Known rows, with every way that one mark hangs from another
q_700{q_799{q_774} q_951}: [-33.9   1.6  -4.5  21.0  -4.2 -15.8  -9.3  -5.0  23.5   6.1  23.1 -19.0
 -14.0  24.2  -3.5   5.9 -26.1  29.2  -8.3   5.1  -6.9  -8.2  -1.0 -12.7
   6.3   0.5   4.7   3.6 -20.1]
q_292{q_506 q_799{q_774 q_842}}: [ -1.3  35.1  -5.8  16.7  -8.3 -41.6   0.6 -11.6 -13.5  19.5  22.1 -15.9
  15.8 -17.7   7.5  -9.7 -27.8   7.8   7.6 -21.5   4.4  59.4 -34.1 -26.3
  29.8 -13.7  -1.2  11.6   8.0]
q_774{q_951{q_700{q_799{q_842}}}}: [-24.6  -3.8   1.6  14.3   7.8  -5.4 -18.7   4.5  16.0   2.2  12.6 -21.5
   3.3  25.2   3.2  10.4 -13.9   9.7  -3.5   3.4 -33.2  -6.3  -4.6 -27.4
  -2.8  -0.8  12.7   8.2 -17.1]
q_506{q_700{q_951} q_774 q_842}: [-27.0  11.7  -3.6   6.7  -9.1 -13.5  12.8 -12.5  36.7  30.2  21.6 -29.0
  -2.4  -0.1  -9.4  14.8 -28.4  -4.6 -28.0  22.8  -7.5  15.0  13.2 -23.6
  -6.3 -20.8   7.9 -27.7 -22.3]
q_774{q_951}: [ -7.4  -2.1   3.8  -8.9  -1.6   9.7 -16.1   0.2  -3.5   4.7  -5.2 -10.4
  -6.3   4.7   5.1  -1.7  -4.3 -11.1   1.5  -1.8  -4.0  -3.9   4.7 -11.8
  -1.6   0.8  -0.8   7.7  -0.4]
q_799{q_700 q_842}: [-26.0   7.0   3.7  13.9  -5.0 -14.3   5.0   1.6   5.7   0.4  14.5  -6.8
  12.5   7.3  -4.7  -0.5 -12.6   2.2  14.9 -13.1 -20.1  23.4 -25.0 -14.7
  22.7  -5.4  -1.8   8.5  -3.1]
q_292{q_799{q_700 q_774{q_951} q_842}}: [-31.9  26.4  -2.3  12.5 -13.0 -31.5 -12.4  -6.0 -12.4   7.6  19.1 -36.4
   5.7   6.7   1.5 -10.2 -34.5   0.0  21.4 -26.1 -14.7  49.2 -30.1 -40.3
  37.7 -10.9 -10.5  14.2   3.0]
q_951{q_842}: [ -3.3  -6.5   2.3   6.8  -3.6   8.3  -9.1  -5.5   3.1  -4.3   2.0   1.9
   6.1   4.8   2.5   4.0   9.3  -4.1 -13.2   6.0  -7.7  -6.8   2.5  -3.7
  -5.9  -0.9   7.1  -7.5   0.2]
q_842{q_951{q_292}}: [-23.3 -15.6  -5.4  14.6  -1.2   0.5 -31.1   2.2  -2.9   7.2  -1.9  14.8
   5.2  -5.5  11.7   3.8   7.8  -7.8 -14.5  16.4 -27.5   7.2   6.2 -10.7
  -3.6  -3.0  11.9 -11.5 -13.2]
q_799{q_700}: [-15.4   8.5   5.1   7.5  -6.8  -5.9   5.9   4.7   5.1   1.1   5.6  -4.2
   4.1   9.4  -3.8  -4.2  -8.1  -0.6  10.3  -3.6  -5.0  11.6 -11.8  -3.6
  10.1  -2.8  -1.1   1.9  -3.1]
q_700{q_799{q_774}}: [-15.3   8.5  -3.7  13.9  -1.0 -21.0  -0.8   1.9  11.1   3.1  16.2 -26.9
  -5.0  10.8  -3.9  10.4 -20.0  27.1  -0.1  -0.9  -1.2  -4.8  -3.9  -9.9
  11.8   0.4   2.5   1.5  -0.7]
q_799{q_700{q_951{q_292 q_842{q_506}}} q_774}: [-64.3  -4.7  -4.8  35.5 -23.7  -9.8 -34.6 -22.3  18.4  14.2  25.2   7.9
   7.8  18.2   6.0   8.9 -16.1   1.1 -10.8  12.7 -34.5  17.7  -4.1 -26.9
   3.3 -21.9  21.4 -23.2 -13.6]
q_292{q_799}: [  9.8  13.5   3.8   0.7   0.1 -12.1  -3.2  -0.2 -10.0   1.4  -1.2  -6.4
  -0.8  -9.8   1.0 -11.3  -6.5  -0.6  -2.0  -2.9   7.2  23.7  -6.0  -7.5
   3.9   1.1  -4.6   0.4   1.3]
q_700{q_799{q_774} q_951{q_292{q_506} q_842}}: [-27.8   8.3   1.7  39.4 -20.8 -13.6 -37.7 -10.9  29.5  22.6  25.6   4.3
   0.8  17.4  13.7   8.3 -15.5  20.7 -26.2  17.7 -15.4   8.3  -1.4 -20.1
  -6.7   0.4  30.3  -5.5 -19.2]
q_292{q_506 q_799{q_842}}: [  8.9  26.5   5.8  10.2  -3.4 -25.8  -0.5  -3.2  -9.0  16.3  12.2  -2.1
  14.5 -20.9   8.4 -15.4 -16.0  -0.2   1.1 -12.4   0.9  51.0 -28.9 -18.0
  15.8  -6.2   5.6  14.8   3.0]
q_842{q_506{q_774{q_951{q_292{q_799} q_700}}}}: [-15.3   8.0 -10.3   9.2  -4.2 -15.7 -38.7 -11.3  -2.8  25.7  -0.6 -14.4
   6.6  -3.4  18.6   7.7 -14.2 -14.9  -5.0  21.9 -26.5  34.6   7.0 -37.3
 -10.4 -25.3  17.3 -27.4  -5.0]
q_506{q_774{q_951} q_842}: [ -8.9   6.1  -4.5 -10.7  -8.2  -6.4  -4.5  -9.1  11.1  20.8   4.7 -39.0
  -3.1  -5.5   3.6  18.2 -12.6 -11.9  -7.1   8.8 -13.0  10.2   7.7 -29.1
   6.0 -15.8  -1.7  -3.9   0.1]
q_700{q_799 q_951{q_292}}: [-24.1 -10.0   6.5  23.8  -6.9  -0.5 -32.3   3.7  31.2   7.7  10.8   9.5
 -13.2  17.9   2.7   7.4  -7.9  19.4 -18.2  20.1 -19.8 -12.1   6.5  -8.3
 -14.2  10.4  22.2  -0.4 -25.8]
q_292{q_506{q_700} q_799{q_774 q_842{q_951}}}: [-29.3  33.1 -11.8  22.6  -1.8 -42.4   2.2  -9.4  -8.7  33.1  28.7 -22.6
  22.0 -23.1   2.2 -11.1 -36.5  -3.5 -14.6  -8.9  -4.9  67.6 -22.3 -34.6
  22.0 -23.0   5.0  -8.3  -8.3]
q_842{q_506{q_700{q_799} q_774} q_951}: [-52.8   1.3 -10.3   9.8   9.3 -22.2   3.9   2.4  27.0  31.2  20.9 -44.5
   4.0  -8.2 -13.6  16.1 -33.9   4.3 -28.9  30.7 -22.1   9.7  12.1 -21.9
  -3.0 -25.1  15.5 -24.6 -14.4]
q_842{q_506 q_951{q_292 q_700{q_799}}}: [-48.9 -22.2  -8.7  27.2  10.3  -7.3 -31.5   2.7  19.5  14.1   9.8   5.8
   9.5   8.5   9.3  19.5  -5.1   8.6 -26.3  33.5 -50.4  -4.0  13.0 -18.8
 -21.1 -16.0  34.9 -26.4 -26.0]
q_951{q_700{q_799}}: [ -6.6  -0.6   0.5  16.3   9.1  -5.3  -2.2  10.1  19.0  -0.8   8.4  -7.2
   1.0  22.8   0.0   8.6  -5.9  17.3  -7.7  14.4 -14.2 -14.0   2.9  -2.1
 -14.5   0.9  13.2  -8.4 -17.0]

Rows
[-49.5   6.1  -5.2  12.5 -14.8 -20.2 -32.1  -9.6  10.1  27.0  12.8 -25.4
   9.8  -0.4   7.3  14.8 -23.0 -13.5  13.1   5.0 -43.1  34.6 -15.0 -42.9
  20.8 -25.9  15.1  -2.7   1.9]	q_799{q_700 q_842{q_506{q_774{q_951{q_292}}}}}
[-26.5  -1.3  -4.2  23.3  -4.1 -14.5 -28.3  -3.5  -0.3  22.4  11.5  18.6
  20.0 -16.0  17.8   1.6  -1.0  -7.1 -12.9   6.0 -32.2  36.3 -14.7 -20.9
   9.1 -10.3  20.0   3.4 -11.5]	q_799{q_842{q_951{q_292{q_506}}}}
[-43.8  -3.7 -14.6  11.4 -10.8 -20.0 -42.5 -19.4  -3.5  16.2  11.7 -12.6
   6.8  -6.7  12.8  17.9 -19.2  -2.3   7.6  -6.9 -38.8  21.0  -7.1 -41.8
  14.1 -22.8  17.1  -1.8   7.0]	q_799{q_774{q_951{q_292}} q_842{q_506}}
[-24.3 -11.9  -6.3  14.4   4.0   6.0  -9.7 -14.3   8.1   1.9   7.7   8.2
  17.2  10.6   4.8  11.7   5.1  -4.5 -19.1  16.9 -27.0  -4.8   8.8 -10.5
 -21.2 -21.7  19.8 -27.6  -6.7]	q_951{q_700 q_842{q_506}}
[-54.5 -20.4 -16.1  17.1  14.5 -10.1  -8.3 -10.9   1.5   5.6  17.5   3.3
  23.9   1.9   4.3  11.2  -7.5  -7.3 -12.9  12.8 -50.9  13.7  -4.2 -23.5
  -0.7 -29.3  12.4 -14.3 -16.6]	q_799{q_842{q_506 q_951{q_700}}}
[-24.9   4.5   4.6  10.2  -9.3   2.0 -46.0 -10.5   4.1  26.6  -3.0 -11.2
   4.3 -14.7   6.9   1.9 -11.3 -22.5 -27.7  13.0 -18.0  28.8  15.0 -35.9
 -22.1 -18.0  30.6 -29.8  -1.5]	q_774{q_951{q_292{q_799} q_842{q_506{q_700}}}}
[-39.2  15.8 -15.1  30.9  -9.1 -31.3 -18.8  -8.4   2.1  36.7  26.4  -2.9
  24.3 -18.0  10.0   6.0 -21.7  -4.0 -16.0   3.5 -22.1  48.9 -11.7 -32.5
  14.5 -21.9  21.7 -16.1 -11.5]	q_799{q_774 q_842{q_951{q_292{q_506{q_700}}}}}
[-17.1  17.2   1.5  -0.1  -0.6 -11.0  -4.8   8.3  25.5  27.5   9.6 -53.6
 -11.6   9.5  -8.3   9.9 -32.3   2.3 -11.1  18.3   0.4   2.1  11.2 -24.2
  -2.4  -6.6   8.0  -8.9  -7.8]	q_506{q_700{q_799} q_774{q_951}}
[-26.8  -2.0   4.5  16.3  -6.1  10.7  -9.1 -10.6  26.1  10.0  11.7   1.5
   0.0  16.8  -4.3  -0.7  -8.1  -8.0 -31.4  16.9  -4.5  -2.7  13.9  -8.8
 -19.9  -5.9  16.0 -21.5 -23.2]	q_506{q_700{q_951{q_842}}}
[-38.7 -10.9  -6.9  22.1 -14.7  -1.0 -35.6 -21.2  24.3  20.3  12.9   4.4
   3.6   5.4   9.7  16.6  -4.1  -6.3 -25.8  31.9 -32.0   6.1  10.5 -22.0
 -10.2 -21.6  22.2 -26.1 -12.7]	q_700{q_951{q_292 q_842{q_506{q_774}}}}
[-24.7  13.1   9.6  13.4  -9.4 -12.1  -4.8   0.4   7.5   3.6  11.8  -0.7
  -4.5  13.1  -2.4 -20.6 -22.4   0.6  -1.6  -0.3  -1.9  30.8 -14.7 -12.3
   7.2  -0.9  -3.5   4.4 -19.4]	q_292{q_799{q_700{q_951}}}
[ -8.1   6.4   4.5  10.0  -8.1  -9.2 -44.3  -2.2  -9.1  10.7  -2.6  -5.3
   1.3  -9.4  13.7  -2.4  -7.5  -9.0   2.1  -8.6 -24.4  33.6 -12.3 -36.3
   8.6  -0.5   8.8   6.8   0.8]	q_774{q_951{q_292{q_799{q_842}}}}
[-45.4  -7.3 -13.9  18.5  14.2 -21.1 -10.4 -10.7  -7.7   7.3  16.0  -3.7
  21.9  -7.1   5.7   0.9 -15.1  -6.7 -14.6   8.2 -44.1  37.4 -10.0 -30.4
   3.1 -28.3   8.1 -14.7 -15.2]	q_292{q_799{q_842{q_506 q_951{q_700}}}}
[-33.1  -4.3 -11.4  19.3   7.9 -21.0   5.4   3.8  30.6  17.2  23.5 -36.6
   9.4   9.9   1.3  28.7 -15.6  12.4 -27.9  35.9 -38.3   2.6   9.4 -25.3
  -4.6 -18.4   8.8 -25.8 -26.7]	q_506{q_774 q_842{q_951{q_700{q_799}}}}
[  6.6  14.3   5.9  21.5 -11.7   0.6 -47.4  -6.6  -4.0  23.6  -1.6  13.5
  14.6   4.1  29.4  -9.5   4.8 -18.2 -19.9  14.5 -13.9  35.6   0.8 -26.6
 -21.3  -5.3  30.1 -16.5 -10.8]	q_774{q_951{q_292{q_506 q_799} q_700 q_842}}
[-31.9  -3.0  -5.3   4.4   1.6  -6.5   8.3  -1.5  16.0  19.3  13.0 -18.4
   8.4 -14.9  -8.9  11.8 -12.4 -12.5 -33.6  16.3 -20.5  13.2  12.9 -20.0
  -7.0 -17.9   9.2 -26.8 -17.5]	q_506{q_700 q_842{q_951}}
[ -7.7  18.5  -6.1   0.8  -6.8 -19.1  19.8  -4.5  24.0  28.1  15.2 -38.1
   6.2 -14.2 -10.4  19.9 -19.8  -5.4 -19.1  15.5  -2.7  17.6   9.4 -20.6
   0.4 -20.2   6.0 -27.8  -3.4]	q_506{q_700 q_774 q_842}
[-15.9   7.6 -10.3  22.9   3.2 -20.5   0.5   1.2  13.8   1.8  19.0 -18.5
   3.7  26.4   0.5  13.8 -16.6  27.8  -2.0   8.1 -11.2  -6.0  -0.2 -10.5
  -1.8  -3.8   8.8 -12.5 -12.4]	q_951{q_700{q_799{q_774}}}
[-19.2  24.6  -5.7  31.9 -17.5 -36.0 -29.3 -18.8   2.0  25.7  25.4   9.5
   9.0  -7.7  16.7  -7.1 -24.9   9.8  -5.6  -5.2 -11.8  57.7 -26.1 -33.6
  17.0 -10.2  13.1   3.4 -14.1]	q_700{q_951{q_292{q_506 q_799{q_774 q_842}}}}
[-21.0   8.2  -2.6  16.4  -3.2  -7.2 -19.0   3.1   6.5  36.6   5.3  11.6
  15.5 -17.0   9.7  -4.6  -8.5 -16.3 -26.7  19.8 -10.5  32.2   5.4 -11.6
 -11.1  -8.8  26.4 -19.7 -17.5]	q_842{q_951{q_292{q_506{q_700}}}}
[-13.7  10.8  -6.3  -0.4  -9.1 -16.2 -39.4 -11.0  -5.2  29.1  -2.4 -24.1
  -2.0 -19.3  14.9   6.3 -17.2 -13.8  -3.2  12.9 -16.9  35.2   1.5 -35.6
   3.2 -19.4  10.5 -12.8   6.3]	q_842{q_506{q_774{q_951{q_292{q_799}}}}}
[-39.7   8.6  -9.1  -3.0  -0.2 -15.7  -6.0 -14.1  12.7  31.5  14.8 -45.0
   7.5 -10.2  -6.4  14.3 -34.8 -16.1  -4.1   6.5 -21.1  25.8   1.2 -38.4
   8.8 -31.7   9.6 -13.3   3.2]	q_799{q_842{q_506{q_700 q_774{q_951}}}}
[-26.6  -6.9 -17.2  21.9  -3.2 -14.7 -16.8  -4.6  14.9  21.9  10.9  -7.1
  18.0  -1.1  13.0  27.2   1.5  -7.8 -25.2  37.0 -45.2  17.6  10.9 -29.0
  -8.4 -25.6  16.4 -40.7 -23.4]	q_506{q_774 q_842{q_951{q_292 q_700}}}
[-29.5  29.3  -6.0  29.0 -16.9 -37.7 -22.9  -2.0 -12.4  29.3  16.8   0.4
  17.0 -12.4  15.5 -13.6 -22.8  -2.2  -2.3  -0.9 -11.2  66.2 -23.5 -27.2
  24.5 -13.3   9.7  -7.9  -9.1]	q_842{q_951{q_292{q_506 q_799{q_700 q_774}}}}
[-39.4  13.2  -9.8  28.1 -12.6 -30.5 -26.5  -0.3 -12.5  11.7  14.2  -6.3
   9.5  -3.2   9.6  -7.1 -17.8   0.8   0.1   0.1 -22.6  49.7 -17.3 -29.2
  22.9  -9.7   1.6 -14.5 -10.8]	q_842{q_951{q_292{q_799{q_700 q_774}}}}
[ -8.9   2.2   4.0  18.1 -11.0  -6.3 -33.0  -4.9   6.2   9.2   2.7  17.8
  -7.7   1.0   9.7  -9.1  -6.3   0.6 -12.7  11.3  -8.9  22.1  -0.9 -15.0
  -8.7   4.6  10.7  -6.9 -19.2]	q_700{q_951{q_292{q_799}}}
